Each row was made from one walk, in order. Every step used is in the known rows, and no mark comes twice. Write each row's walk.
Known rows
e -> g -> t: [  3  11  15 -18   4   5   5  10  -9   4  -3  -2   9 -10 -11  -8   3  -3
   1   1   6]
g -> e -> j -> p -> t: [  4  24  -9   2  -1  -8   1  -7  -2  -4  15   8 -22  -3  -4   4  -9  15
  -3 -18  27]
k -> t -> g -> e -> j: [  6 -31 -18  17 -12  -1  -6  -2  -3   0 -12  -9   7  -2  30  -4   6 -17
  -5  -2  -9]
p -> j -> e: [ -3   9  -7  -8   9 -28   0   4   6 -12   6   0  -1   4  -4   3  -2   6
  12  -7  -1]
g -> t: [ -9  35   6  -6   6   8   9  -8   2  14   2   2  11 -11  -6   3  -6   7
   3   7  -6]
k -> t -> p: [ -6 -38 -14  14  -7   5  -6   1   6  -3 -39  -4  14   4  13 -12   1 -18
   2  11 -15]
e -> t -> g: [ -2 -27   5  14 -10  35   0  12  -1   1   7  -4   5   4   4  -8   6  -1
  -7  15 -10]
g -> e -> t -> p -> j: [  0  -5 -11  20   0   6  -3  -7  -1  -8  37   7  -9   4 -13  -9 -14  23
  -1  -1  18]
j -> p -> t -> g: [ -1   3  12  -9   0  10   1  -3   6  23 -13   5 -15   1   8   5  16 -16
  -8   7 -11]
p -> j: [ -5  12   2 -15   6 -13   1   0  13 -16 -12  -3  13   5  -6   5  -5   1
  10   0 -11]
k -> t -> p -> j -> e -> g: [  0 -42 -14  11  -4 -14  -8   7   3 -11 -18  -4   6   5  10 -15   7 -23
   4   5 -10]
g -> t -> e: [ -1  38   8 -15   8   5   8 -18  -1  18  15   1  17  -4 -10  14 -10  11
   4   4   1]
j -> p: [ -5  24   3 -28   4  -1   4   2   9  20 -44   6 -15   1   1   0   5  -1
   1  -3  10]
p -> t -> g -> e -> j: [  4 -16   6  27  -5  15  -3  -6  -4  -2  31  -1   1  -3   6   6   3  -3
 -10   6 -16]
p -> j -> e -> t -> g: [ -1  -7  -4   4   3 -13  -2   8   4 -12  26  -2  -4   5  -1  -1   4   1
   6  -1  -6]
j -> e: [ -1   2 -12   1   8 -13   2   8  -5   5  -8   2  -6  -2   1  -1  -2  17
   4 -10  12]
t -> g -> e -> j: [ -2   1  -2  17  -8  -4  -3  -6 -18  -3  17 -10 -10  -4  14  -9 -10  20
  -8  -5   7]
p -> j -> e -> g: [  2   2  -2 -12   8 -29  -1  11   1 -16  10  -2  -3   2  -8  -2   2   1
  11  -9   4]
p -> t: [  0 -12   7   9   3  22   1   0  12  -1  -6   6  16   1  -6  14   6 -11
  -3  10 -21]
j -> p -> t -> g -> e: [  3   8   8  -5   1   7   1  -8   4  25   1   7 -19   0   9   6  13 -11
  -9   2  -3]
t -> p -> j -> e: [-16  -6   1  12   4 -22  -4  -1  -5 -15   6  -2 -10   6 -11 -18 -12  20
   7   8  -2]
e -> g -> t -> p: [ -4   3  18  -7   1   2   2   7 -14   0   4  -3   2  -9 -15 -19  -1   2
   0   7   5]
t -> g -> e: [ -1  -5  -2  15  -3  -1  -2  -9 -15   9  15  -8  -4  -4  17  -9  -8  19
  -8   1   2]
k -> t: [  4 -28 -17  -1  -3   7  -2   5  14   2 -47  -3  23   2  18   3   7 -26
   2   3 -13]

Which walk is each row?
[ -2  49   9 -19   3   0   8 -13  -2  11  15   2   2  -5 -10  14  -7   8
   3  -3   8]
g -> t -> e -> j -> p
[-18  27  10   5   5  -5   3 -13  -2   0  22   0   3  -7 -14 -10 -11  11
   5  14 -12]
g -> t -> p -> j
[  0 -23  13  18  -3  23  -1  -2   2   5   9  -2  11   0   8   7   9 -13
  -9  16 -30]
p -> t -> g
[  4 -18   6  25  -2  18  -3  -9  -2   6  29   1   5  -2   7   7   5  -4
 -11   9 -18]
p -> t -> g -> e
[  1  22 -13   6  -1 -10   0  -5  -7 -14   9   2 -10  -4  -6  -1 -19  27
   0 -18  29]
g -> e -> j
[  0  -1  -7  -2   6 -14   0   9   9 -14  18   2  -2   6  -8   3   2   2
   9  -4   0]
p -> j -> e -> t
[  2  30 -11  -3  -1 -13   1  -5  -5  -4   4   6 -23  -4  -3   0 -13  22
  -1 -21  34]
g -> e -> j -> p
[  9  -9  10   1   5  21   1 -10  10   4   8   5  22   8  -9  25   2  -7
  -2   8 -15]
p -> t -> e
[ -4   5  18  -9   2  -4   2   6 -12  -6  12  -3   2  -7 -17 -18  -2  -1
   2   7   2]
e -> g -> t -> p -> j
[ -5  18   7 -10  -7   3   3   9   5 -11 -23   4 -17   0  -6   5   3  -5
  -2  -8   5]
e -> j -> p -> t
[ 13   1  12 -28   5   0   1  -1  -6   1 -11  -3  17   8 -13  11  -5   7
   2  -5  16]
t -> e -> g
[  7 -24 -18  11 -12  -3  -6  -2  -1   7 -14  -7  -2  -2  32  -4   9 -22
  -6  -4  -4]
k -> t -> g -> e -> j -> p
[-10 -23   4  15  -5  22  -2   8   6 -16  11   2   1   9 -16 -13  -4   5
   1  17  -7]
e -> t -> p -> j
[ -6  14   9  -5  -9   3   1   8   0  -9 -15   0 -19  -1   2   1   5  -6
  -4  -5   1]
e -> j -> p -> t -> g
[  6  15  10 -22   5   9   3  -8  13  23 -14  11  -8   7  -2  18  12 -13
  -3   1   0]
j -> p -> t -> e
[ 11 -14 -14 -12  -7  -2  -3  -2  11   0 -34  -2  13   8  14  14   6 -25
   3  -7   1]
k -> t -> e -> j -> p
[  7  -8  -4  -5   6 -15   0  19 -13   1  -4   0  -9  -3  -4  -9   4   9
   4 -12  19]
j -> e -> g
[ 11 -20 -15  -6  -7   1  -3  -1   9  -7 -32  -5  22   7  13  14   2 -22
   4  -5  -3]
k -> t -> e -> j
[  1   0   0   3   7 -17   1  12 -18   5  19   1 -14  -8  -7 -15   2  12
   2  -6  16]
j -> e -> g -> t -> p
